What can hang from each mark:
fabis: bevino kepo ragi
nakirak: fabis kepo
bevino: fabis kepo
kepo: bevino burivok fabis nakirak
burivok: kepo

Every row comes from one small tree of marks. The marks that hang from a mark follow it in brackets, in alphabetical order. Every link used is in the known rows. Which tree was each row made from?
Known rows:
fabis[kepo]: [  9.3  25.8   2.0   7.1  12.6  14.7  15.2  28.0  -1.9  11.1  -8.4  20.8
  14.5 -11.3   2.0 -10.9  15.7  16.4  -9.9]
bevino[fabis kepo]: [-23.5  42.0  -4.0  12.5  18.6   9.6  18.8  21.7  -2.4   6.5  10.7  11.6
  -7.7 -24.7  -3.7 -22.1  -6.0  15.7 -12.8]
burivok[kepo[fabis[ragi]]]: [ -2.4  10.0  21.8  -8.6  35.8  38.8   2.2  17.9 -16.0  18.3 -17.6  24.4
  -0.2  -4.6  15.1 -13.8  12.1  31.4 -18.0]
kepo[bevino[fabis] nakirak]: [-10.8  39.4  -0.3 -11.4  30.5   5.3  38.4  33.3  -0.1  -7.1  13.8  -6.3
 -12.3  13.2  -1.8 -17.7   8.1  10.6 -16.9]
burivok[kepo[bevino[fabis]]]: [-19.3  37.3   8.9 -10.2  43.6  34.1  20.9  36.5  -3.0  -2.3   2.4  11.1
  -7.7  -3.4  17.5 -23.2   4.8   8.2  -6.9]
kepo[bevino burivok nakirak[fabis]]: [-10.6  12.0  13.1  -6.8  46.0   5.6  41.2  19.6  -0.5   0.7  -5.2   2.7
 -21.6  40.8  23.1   4.5  -9.3  40.4 -18.8]
nakirak[kepo[bevino]]: [-30.9  20.7   6.1  -1.9  33.8  23.6  15.2  17.8   2.4   2.9   4.8  -4.6
 -14.8   1.2   9.7  -2.8  -0.3  32.0  -3.3]
nakirak[kepo[fabis]]: [-20.4  26.4   5.0   3.8  28.2  26.5   9.1   1.0  -1.5  13.6   9.8   3.0
 -16.5  -1.3  15.9   5.8  -2.3  50.8 -10.5]
burivok[kepo[bevino nakirak[fabis]]]: [ -6.6  12.7  13.3 -14.0  48.5  13.3  29.2  29.1 -16.4  -1.5 -16.4  12.1
 -25.0  30.9  35.8  -8.1   0.2  33.7 -15.3]
fabis[bevino[kepo[burivok nakirak]] ragi]: [ -9.2  -3.9   8.1   1.7   9.7  -0.7  23.2  24.8 -17.6   6.0 -20.4  12.7
  11.6   2.3 -29.0   1.6  -1.2  18.0 -22.0]
fabis[kepo ragi]: [ 16.8   9.5   8.9   0.7   9.3  19.9  11.1  27.6  -5.8  26.0 -13.2  20.2
  26.7 -16.5 -12.3 -19.4  19.7  11.3 -16.9]
kepo[bevino burivok nakirak]: [-16.7  19.6  10.7  -7.2  43.0   6.2  32.6  33.0  -2.0  -8.3  -6.2   3.2
 -15.1  28.4   9.4   4.1   5.0  28.6 -13.6]
kepo[bevino burivok fabis nakirak]: [-11.4  24.0  16.8 -11.6  51.7  14.1  39.7  16.7  -8.4 -11.4  -3.0   8.2
 -21.0  46.5  21.6  11.4  -0.1  44.7 -26.3]
bevino[kepo[nakirak]]: [-17.0  25.2  -3.0   7.4  17.6 -11.4  19.8  28.0 -17.2  -4.4 -12.2  15.5
 -17.4  -5.5   0.2  -6.0   4.0  29.1 -16.1]
nakirak[kepo[burivok]]: [-30.6  16.9   7.2  10.4  26.7  24.0   5.5  18.3   8.0  18.1  11.0  -2.0
  -9.9  -6.4   5.8   8.4  -4.9  38.8  -1.1]
nakirak[kepo[burivok fabis[bevino ragi]]]: [-13.6  -3.3  18.1  -1.7  20.5  38.1  11.0  -1.3  -4.3  23.7   1.7   1.0
  11.4   6.6 -12.6  13.0  -6.5  37.9 -16.9]
burivok[kepo]: [-14.2  23.0  10.6   2.4  30.4  23.4   0.0  34.0  -5.4   7.4 -15.5  21.2
  -5.7 -16.8  16.7 -12.4  10.4  21.0  -1.3]
bevino[fabis[kepo ragi]]: [ 15.8  24.8   2.2  -1.2   6.3  22.9  17.6  29.7  -1.3  29.2   7.6  10.3
  26.6 -24.7 -21.3 -28.1  16.2  -1.2 -20.2]

Write each row's tree:
[-11.4   2.6   7.5   5.3   2.9  11.3  11.0  18.8 -12.5   9.3 -23.4  16.2
  20.9 -21.1 -29.1 -13.1  -1.3   8.3 -12.1]
fabis[bevino[kepo] ragi]
[-15.5  18.8   1.0   1.0  20.4   1.0  28.9  29.9 -13.0  15.5   7.8   5.9
  -2.9 -10.5 -19.3 -14.2  -1.3  18.4 -26.9]
bevino[fabis[ragi] kepo[burivok nakirak]]
[ -5.6  10.1   9.7   3.6  31.7   0.0  27.4  20.2   3.6  15.1  -2.1   2.7
 -18.2  20.4  15.2   4.9  -5.3  41.9 -16.4]
kepo[burivok nakirak[fabis]]
[  0.9  11.4  18.7 -20.5  38.7  14.8  31.2  16.7 -15.8   0.0 -10.0   7.0
 -10.8  28.9   3.3  -5.4  11.2  33.0 -31.3]
kepo[bevino fabis[ragi] nakirak]
[ 11.8  -5.9  21.2  -6.9  37.0  31.1  35.6  15.0  -4.1  24.0 -11.6  15.2
  14.5  22.8  14.0  -4.6  -3.2  27.5 -24.0]
nakirak[fabis[kepo[bevino burivok] ragi]]
[ -8.2  25.5  17.0 -19.4  54.5  20.4  27.3  26.3 -23.5 -13.1 -16.2  20.2
 -24.0  35.2  34.2  -0.3   9.1  38.7 -23.3]
burivok[kepo[bevino fabis nakirak]]
[ 10.3  18.7   7.8   0.5  15.1  27.6  22.5  30.0   2.9  32.3   9.6  11.3
  29.0 -15.6 -17.0 -18.9   9.0   6.8 -21.7]
bevino[fabis[kepo[burivok] ragi]]
[-23.8   2.3  23.1 -10.2  47.0  43.1  21.7   2.1  -6.5  14.1   3.3   1.2
  -9.6  21.0  12.2   8.5  -6.9  50.4 -20.5]
nakirak[kepo[bevino burivok fabis[ragi]]]
[  0.7  -5.0  19.3 -20.7  42.3  16.0  25.3  28.4 -19.8  12.1 -20.6  12.2
 -14.3  22.2  20.2 -14.6   5.9  26.4 -22.8]
burivok[kepo[bevino nakirak[fabis[ragi]]]]
[ 28.5  -8.4  11.4  -1.3  -0.3  20.0  20.4  12.6  -5.1  29.5 -18.2  14.5
  35.9  -0.9 -13.3 -11.9   1.3   9.6 -17.4]
nakirak[fabis[bevino kepo ragi]]
[ 22.6 -11.9  17.4   1.0  10.6  25.6  23.5  12.1  -1.7  31.8 -18.0  15.5
  36.7   9.2 -12.0  -2.4  -5.9  17.5 -19.6]
nakirak[fabis[bevino kepo[burivok] ragi]]
[-28.9   7.1  13.8  -0.5  45.1  27.2  26.3   5.1   7.1  15.0   6.3  -5.0
 -20.9  24.4  30.3  10.0 -20.1  51.2  -6.5]
nakirak[fabis kepo[bevino burivok]]
[  8.7   1.5  16.6 -17.2  22.6  21.4  13.6  22.7 -25.6   7.4 -25.1  18.5
   8.4  14.1  -5.4  -1.7  15.6  20.2 -25.0]
burivok[kepo[fabis[bevino ragi] nakirak]]
[-30.3  13.7  11.2  -8.7  34.1  39.9  22.6  20.9   5.2  20.8  23.8 -12.5
  -1.2  -2.8  -9.8  -9.0  -5.5  22.2 -13.6]
nakirak[kepo[bevino[fabis[ragi]] burivok]]
[ 22.8   2.2   9.2  -1.1  -2.2  20.7  13.5  24.3  -5.6  20.0 -19.8  18.1
  42.9 -13.1 -29.7 -13.7  15.3  -1.1 -13.2]
fabis[bevino kepo ragi]
[ 12.8  -5.8   9.7  -7.1   4.8   1.3  22.6  17.6  -5.3  21.7 -15.5  -0.3
  10.1  11.2 -20.0  -8.6   3.8  16.8 -18.1]
kepo[nakirak[fabis[bevino ragi]]]
[-21.7  21.8   1.9   9.0  26.2  -7.1  24.0  27.9 -13.2  -2.0 -10.8  15.7
 -17.3   3.8   3.3   4.1  -3.9  34.7 -17.3]
bevino[kepo[burivok nakirak]]
[ 22.3  10.4   5.5   6.4   5.5  14.2  24.3  11.7   0.9  17.2 -16.6  17.3
  24.8   6.7  -0.8  -6.2  -3.2  17.1 -10.8]
nakirak[fabis[bevino kepo]]
[ -4.4  -6.1  21.2 -13.7  41.5  12.7  35.5  20.6  -5.0  13.0 -10.9  -1.3
 -10.0  35.0   9.9  -3.0  -4.6  33.8 -24.4]
kepo[bevino burivok nakirak[fabis[ragi]]]
[-23.6  35.6  -4.7   8.3  24.4  -1.7  32.9  30.1  -7.8   2.1  13.5   8.0
 -14.7  -2.3  -2.5  -5.7  -8.6  24.9 -22.2]
bevino[fabis kepo[burivok nakirak]]
[-12.1  28.6   2.7   3.6  27.8  -3.8  27.9  11.7 -22.7  -7.7 -10.2  20.0
 -24.3  13.0  13.1   2.0  -2.0  45.7 -27.9]
bevino[kepo[fabis nakirak]]
[-26.1  20.3  11.1   6.8  36.6  32.8  10.5   2.7   2.1  16.0  12.4   4.9
 -15.7   9.3  19.8  17.1  -9.2  57.0 -11.6]
nakirak[kepo[burivok fabis]]
[ -0.1   5.3   8.2   1.4  18.2   1.5  30.3  16.0   3.0   8.1 -10.3   3.2
  -0.2  25.1  -0.2   7.6  -9.2  29.6 -14.6]
kepo[burivok nakirak[fabis[bevino]]]
[-11.6  15.6  -0.9   7.5  21.0 -12.5  28.8  15.5 -14.7   6.7 -11.4  13.0
 -24.9   7.9  13.9  -5.4 -10.1  41.4 -19.4]
bevino[kepo[nakirak[fabis]]]
